Known rows, with every way that one mark hangs from another
E(B(F(K) P)): [-1.13  0.64 -2.94  1.71 -1.07 -2.19  3.45  0.14  2.03  0.11  0.27 -2.86
  0.62  4.14 -2.22  2.92  1.30 -0.84 -3.20  0.78  1.23  0.45 -0.85]
B(F(K) P U): [-0.11  2.14 -3.20  2.34 -1.91 -1.49  5.56 -2.16  0.98  2.68 -0.12 -1.02
  0.30  2.59 -1.63  3.16  3.42 -1.39 -3.71  0.57  0.95  2.36 -0.25]
P(B): [-0.89 -1.34 -1.14  0.05 -0.86 -3.20  3.18 -0.45  1.96  1.66  1.19 -1.00
  2.71  0.25  0.73 -0.81 -1.33 -0.40 -0.79  2.86  1.41 -1.31  0.30]
U(B(E P X Z)): [ 1.16 -0.03 -2.95 -0.51 -1.56 -2.98  3.74 -3.28  2.70  1.18  0.82 -1.41
  1.33  1.00  2.88 -1.42  1.81 -3.03 -2.98  1.31  3.44 -1.44  0.53]
B(F P X): [-0.44  0.90 -3.38  1.34 -0.87 -0.78  5.33 -1.19  2.50  0.04  0.20 -1.44
  0.51  0.84 -0.01  2.37  0.63 -1.81 -3.78  0.98  1.93 -0.07 -0.39]
E(B(Z)): [ 0.90 -1.56 -2.22 -0.19 -0.57 -3.43 -0.30 -0.78  2.81  1.01  1.43 -0.92
  1.93  1.29  1.55 -1.46 -0.99  0.41 -0.07  1.07  3.02 -1.34  0.30]
E(B(L)): [-0.13 -1.27 -2.78  0.00 -0.31 -3.15  1.17 -0.59  3.24  0.21  0.22 -2.16
  0.99  0.58 -0.48  1.68 -0.74 -0.55 -1.07  1.09  1.91 -0.79 -1.07]
E(B(F P)): [-1.02 -0.04 -2.91 -0.10 -0.48 -2.15  3.02 -0.53  3.01 -1.01  1.54 -2.58
  0.48  3.25 -1.21  1.97 -0.18 -0.79 -3.15  0.65  1.91 -0.48 -0.53]
B(E X): [ 0.42 -0.18 -2.94  0.19 -0.93 -1.93  4.34 -3.27  1.98  0.54 -0.14 -0.52
  1.47 -0.63  1.13 -1.32  0.87 -1.53 -2.84  1.26  1.73 -1.15 -0.10]
U(B(P)): [-0.89  0.65 -2.47 -0.14 -0.23 -2.51  3.34 -1.01  2.53  0.27  1.60 -2.82
  1.87  2.60  1.34  0.24 -0.47 -1.46 -1.23  0.99  3.54 -1.16  0.86]
Z(B(E F(K) X)): [ 0.53  1.11 -3.67  2.57 -1.57 -0.83  3.87 -1.57  1.31  0.49 -1.86 -2.90
  0.28  0.09 -1.78  1.63  3.19 -0.92 -3.48  1.20  0.75  0.26 -1.89]
E(B(F L P U)): [-0.05  0.05 -3.82 -0.01 -1.19 -2.42  3.94 -2.18  2.85  1.06  0.33 -1.98
 -1.02  1.82 -2.08  4.15  2.46 -2.20 -4.52  0.48  1.21  1.17 -1.58]
U(B(E L P Z)): [ 1.62 -0.48 -2.28 -0.39 -2.34 -4.00  1.77 -2.78  3.83  1.53  0.54 -0.91
  1.17  0.35  1.79  0.50  2.16 -2.51 -2.07  0.99  2.39  0.13 -0.60]
F(K): [-0.25  0.80 -1.99  2.52 -0.98 -2.18  2.63 -0.51  1.19  1.70 -0.35 -1.17
  2.25  1.20 -0.01  0.56  0.36  0.20 -0.37  1.18  1.42  0.47  0.02]
B(F): [-0.19 -0.03 -1.59  1.44 -0.71 -1.94  2.67 -0.62  2.78  0.60  0.84 -1.49
  0.92  0.23 -0.72  1.79 -0.42  0.19 -1.48  1.46  1.25  0.14 -0.32]
B(E F P U Z): [ 2.17  0.61 -2.72 -0.02 -2.87 -2.60  3.91 -4.69  2.37  2.37  1.13  1.16
  0.43  0.53  0.43  0.21  4.02 -1.50 -4.38  0.62  1.16  1.76 -0.19]
Z(B(F L U X)): [ 1.03  0.63 -4.52  1.48 -0.94 -0.57  3.94 -2.17  2.18  1.65 -1.80 -2.58
 -1.28 -1.88 -1.21  4.02  2.48 -1.55 -3.40  0.85  1.45  0.99 -2.13]
E(B(L U X)): [ 0.47 -0.78 -4.31 -0.12 -0.25 -2.19  3.96 -2.95  1.94  1.77 -0.95 -1.89
 -0.47  0.15 -0.25  1.85  1.30 -2.63 -3.31  0.90  2.14 -0.65 -0.83]
Z(B(F P U)): [ 0.24  1.87 -4.39  0.59 -1.09 -0.76  3.85 -2.15  2.06  0.95  0.60 -1.83
  0.37  1.18 -0.78  1.97  2.30 -0.22 -3.40  0.14  2.31  1.17 -1.01]
B(L X): [ 0.41 -0.33 -3.01  1.34 -0.74 -1.64  3.47 -1.29  2.77  1.21 -1.25 -0.92
  0.88 -1.69  0.78  1.96 -0.07 -1.75 -1.63  1.19  1.75 -0.48 -0.98]
E(B): [-0.57 -0.88 -2.65 -0.38  0.31 -2.67  1.55 -0.85  2.47 -0.13  1.15 -2.25
  1.59  2.01  0.23 -0.61 -1.45  0.08 -0.82  1.03  2.61 -1.67  0.10]
U(B): [-0.52 -0.19 -1.60  0.30  0.30 -2.94  2.08 -0.88  2.42  0.97  1.24 -3.29
  1.63  1.22  1.13  0.03 -1.36 -0.80  0.13  1.64  3.25 -1.66  0.87]
P(B(X)): [-0.92 -1.24 -2.14  0.26 -0.54 -2.47  4.70 -0.99  1.56  1.65  0.33 -1.54
  2.21 -0.43  1.14 -0.56 -1.00 -1.71 -1.86  3.17  1.75 -1.99  0.15]

Rows
[ 2.06 -0.14 -3.50  0.45 -2.77 -2.52  3.45 -3.27  3.33  1.24 -0.80  1.24
  1.16 -1.35  2.18  0.39  2.79 -2.74 -3.70  0.80  1.74  0.55 -1.18] | B(E L P X Z)
[ 0.55  0.27 -2.94 -0.05 -2.20 -2.45  3.68 -2.96  3.11  0.30 -0.07  0.44
  1.34 -0.04  0.42  1.12  2.30 -1.68 -3.40  0.37  0.97  0.91 -1.33] | B(E L P)
[ 0.92  0.28 -2.30  0.21 -1.58 -2.38  4.52 -4.31  1.75  1.75  0.69 -0.28
 -0.24  0.00 -1.09  0.69  2.86 -1.05 -3.73  1.04  0.51  0.99 -0.46] | B(E F U)
[ 1.91 -0.87 -1.08  0.76 -2.28 -3.11  1.48 -2.58  3.24  1.28  0.84  0.50
  0.98 -0.62  0.31 -0.18  1.43 -0.08 -1.94  1.44  0.72  0.50 -0.37] | B(E F Z)
[ 0.21  0.63 -1.58  2.33 -2.02 -2.43  3.46 -1.90  1.69  1.17 -0.43 -1.17
  0.80  1.03 -1.82  1.55  2.44 -0.56 -2.68  1.32 -0.39  1.19 -0.92] | B(E F(K))
[ 1.57 -1.59 -1.12 -0.40 -2.81 -4.30  3.54 -4.00  1.95  3.79  1.28  0.62
  0.74 -0.54 -0.02 -0.41  3.00 -1.51 -3.45  3.11  0.02  0.59 -0.09] | P(B(E F U Z))
[ 1.50 -1.33 -1.24  0.86 -1.06 -4.11  0.09 -0.81  3.57  2.41  0.43 -2.05
  1.09 -0.68  1.57  1.31 -0.15 -1.23  0.67  1.66  2.80 -0.45 -0.17] | U(B(L Z))
[-0.39  0.57 -2.53 -0.84 -0.92 -2.99  3.84 -2.80  2.59  0.00  1.56 -2.17
  1.59  2.25  1.08 -0.86  1.11 -1.97 -2.66  0.85  2.72 -0.91  0.34] | U(B(E P))
[ 1.53 -1.05 -3.30  0.20 -0.72 -2.53  3.15 -2.78  2.20  2.20  0.34 -1.62
 -0.67  0.81  0.09  1.09  1.49 -1.80 -3.23  1.38  2.30 -0.60 -0.02] | E(B(F U X Z))
[ 0.88  0.10 -2.30  1.43 -1.38 -2.33  3.42 -2.47  2.61  2.52 -0.33 -0.73
 -0.68 -0.95 -1.47  4.14  1.91 -1.19 -2.74  1.00  0.53  1.72 -1.35] | B(F L U)
[ 1.54 -1.15 -2.04  1.91 -1.06 -3.06  2.02 -0.74  3.84  2.18 -0.64 -3.17
 -0.61 -1.27  0.23  3.81  0.49 -2.77 -1.36  2.08  2.29 -0.47 -0.83] | U(B(F L X Z))
[ 2.43 -1.27 -1.32  1.29 -2.82 -3.62  1.07 -2.55  3.92  1.56 -0.24  0.55
  0.25 -2.01 -0.24  2.12  2.23 -0.80 -2.24  1.47  0.13  1.51 -1.59] | B(E F L Z)
[-0.57  0.46 -4.78 -0.21 -0.46 -1.31  6.03 -2.76  1.89  0.72  0.43 -2.40
 -0.96  2.58 -1.04  2.29  1.90 -2.69 -5.34  0.61  2.29 -0.46 -0.33] | E(B(F P U X))
[ 1.56  0.40 -4.09 -0.24 -1.59 -2.08  2.50 -4.12  2.20  1.74 -0.95 -0.85
  0.41 -1.61 -0.12  0.55  3.34 -0.63 -2.76  0.19  1.36  0.93 -1.86] | Z(B(E L U))
[ 1.60 -0.86 -2.38 -0.08 -1.05 -3.30  2.70 -3.18  2.57  1.77  0.46 -1.68
  1.15 -0.18  2.33 -1.72  1.06 -2.35 -1.53  1.89  3.28 -1.86  0.64] | U(B(E X Z))
[ 1.21  0.64 -2.46  2.25 -2.75 -2.68  4.60 -3.65  1.53  3.09 -1.70 -0.57
 -0.78 -0.19 -2.70  3.81  4.94 -1.95 -3.91  1.03 -1.06  2.78 -1.83] | B(E F(K) L U)
[-0.55 -0.22 -4.47 -0.09 -0.52 -1.82  3.97 -0.99  2.89 -0.43 -0.49 -2.22
  0.55  1.34  0.28  2.07  0.37 -2.75 -3.62  0.55  2.38 -0.99 -1.19] | E(B(L P X))
[ 0.56 -1.94 -0.38  0.89 -1.88 -3.91  1.69 -0.14  2.88  2.48  1.28 -0.63
  1.62 -0.44  0.29  0.55 -0.38 -0.22 -1.01  3.35  0.78 -0.35 -0.17] | P(B(F Z))
[ 1.98 -1.98 -1.56 -0.63 -3.02 -4.67  2.87 -4.38  2.25  4.42  0.07  1.44
  1.24 -1.80  1.04 -0.52  3.17 -2.20 -2.69  2.79  0.21  0.70 -0.69] | P(B(E L U Z))
[ 0.30  1.87 -4.74 -0.22 -0.83 -0.76  3.51 -2.69  1.46  0.93  0.66 -1.21
  1.58  1.26  0.86 -0.21  1.86 -0.06 -2.33 -0.21  3.34  0.46 -0.37] | Z(B(P U))
[ 2.54 -0.42 -3.28  1.14 -1.68 -2.38  3.21 -3.48  2.27  3.81 -1.12  0.62
  0.29 -2.15  1.80  1.24  2.04 -2.07 -1.95  1.17  2.30  0.60 -0.48] | B(L U X Z)
[-0.21  1.43 -4.98  0.39 -0.43 -0.23  3.81 -1.04  2.02 -0.61 -0.33 -2.03
  1.78  0.54  1.64 -0.11  0.58 -0.69 -2.39  0.24  3.67 -0.88 -0.51] | Z(B(P X))
[ 0.77  1.73 -4.75 -0.96 -1.61 -1.27  4.08 -4.47  1.38  0.90  0.48 -0.68
  1.29  0.89  0.70 -1.29  3.50 -0.65 -3.71 -0.29  2.49  0.53 -0.74] | Z(B(E P U))
[-0.42  0.35 -3.25  1.24 -0.72 -1.93  4.84 -0.74  3.47  0.46 -0.47 -3.83
 -0.84  0.64 -0.59  4.96  1.12 -3.62 -3.53  1.37  2.08 -0.17 -1.12] | U(B(F L P X))
[ 0.55  1.60 -3.35  2.56 -1.23 -1.16  3.17 -1.41  0.74  2.38 -0.93 -2.62
  0.16  1.04 -1.94  2.60  3.01  0.30 -2.07  0.71  1.16  1.61 -1.04] | Z(B(F(K) U))
[ 2.52 -0.25 -2.87  0.69 -2.14 -2.30  4.45 -4.81  1.89  2.83 -0.09  0.66
 -0.41 -1.23  0.58  0.09  3.51 -2.03 -4.08  1.29  1.12  0.44 -0.20] | B(E F U X Z)
[ 0.99 -0.72 -1.83  1.29 -0.55 -2.69  2.36 -0.93  3.03  1.72  0.39 -3.09
  0.05  0.04  1.02  1.56 -0.16 -1.93 -1.18  2.24  3.10 -1.35  0.45] | U(B(F X Z))
[ 0.09  0.85 -3.74 -0.20 -1.47 -1.37  5.43 -3.37  1.99  0.01  0.14 -0.06
  1.59  0.44  1.44 -1.01  1.74 -2.23 -4.26  0.67  2.08 -0.58 -0.25] | B(E P X)
[ 0.71  0.13 -1.99  0.13 -0.97 -3.21  1.55 -1.01  3.03  1.38  1.70 -1.70
  2.01  1.85  2.47 -0.65 -0.10 -1.16 -0.52  1.12  3.95 -0.80  1.02] | U(B(P Z))
[ 0.31  1.86 -5.28  0.85 -0.83  0.06  5.24 -2.61  1.66  0.91 -0.38 -2.37
 -0.25  0.58 -0.39  2.14  2.84 -1.55 -4.60  0.29  2.58  0.46 -0.98] | Z(B(F P U X))
[ 0.64  0.36 -3.72  0.79 -0.98 -0.83  3.54 -2.46  2.39 -0.41 -0.67 -2.58
  0.29 -0.95 -0.66  0.66  1.67 -0.65 -3.46  1.11  1.56 -0.63 -1.61] | Z(B(E F X))
[ 0.06  1.85 -3.60  1.82 -2.26 -1.22  3.57 -1.41  1.84  0.00 -0.67 -2.19
  0.93  1.78 -1.75  1.79  3.64 -0.20 -3.71  0.36  0.74  1.47 -1.81] | Z(B(E F(K) P))
[ 0.62 -0.41 -3.98 -0.31 -0.75 -2.29  2.52 -1.27  2.57  0.26  0.62 -1.11
  1.58  1.95  2.17 -0.82 -0.01 -1.54 -2.47  0.76  3.66 -1.64  0.10] | E(B(P X Z))
[ 0.10  0.56 -3.67  1.66 -0.26 -0.34  2.86 -0.43  2.22 -0.20 -0.67 -3.32
  0.37 -0.68 -0.37  1.67  0.07 -0.20 -1.96  1.12  2.19 -0.73 -1.24] | Z(B(F X))
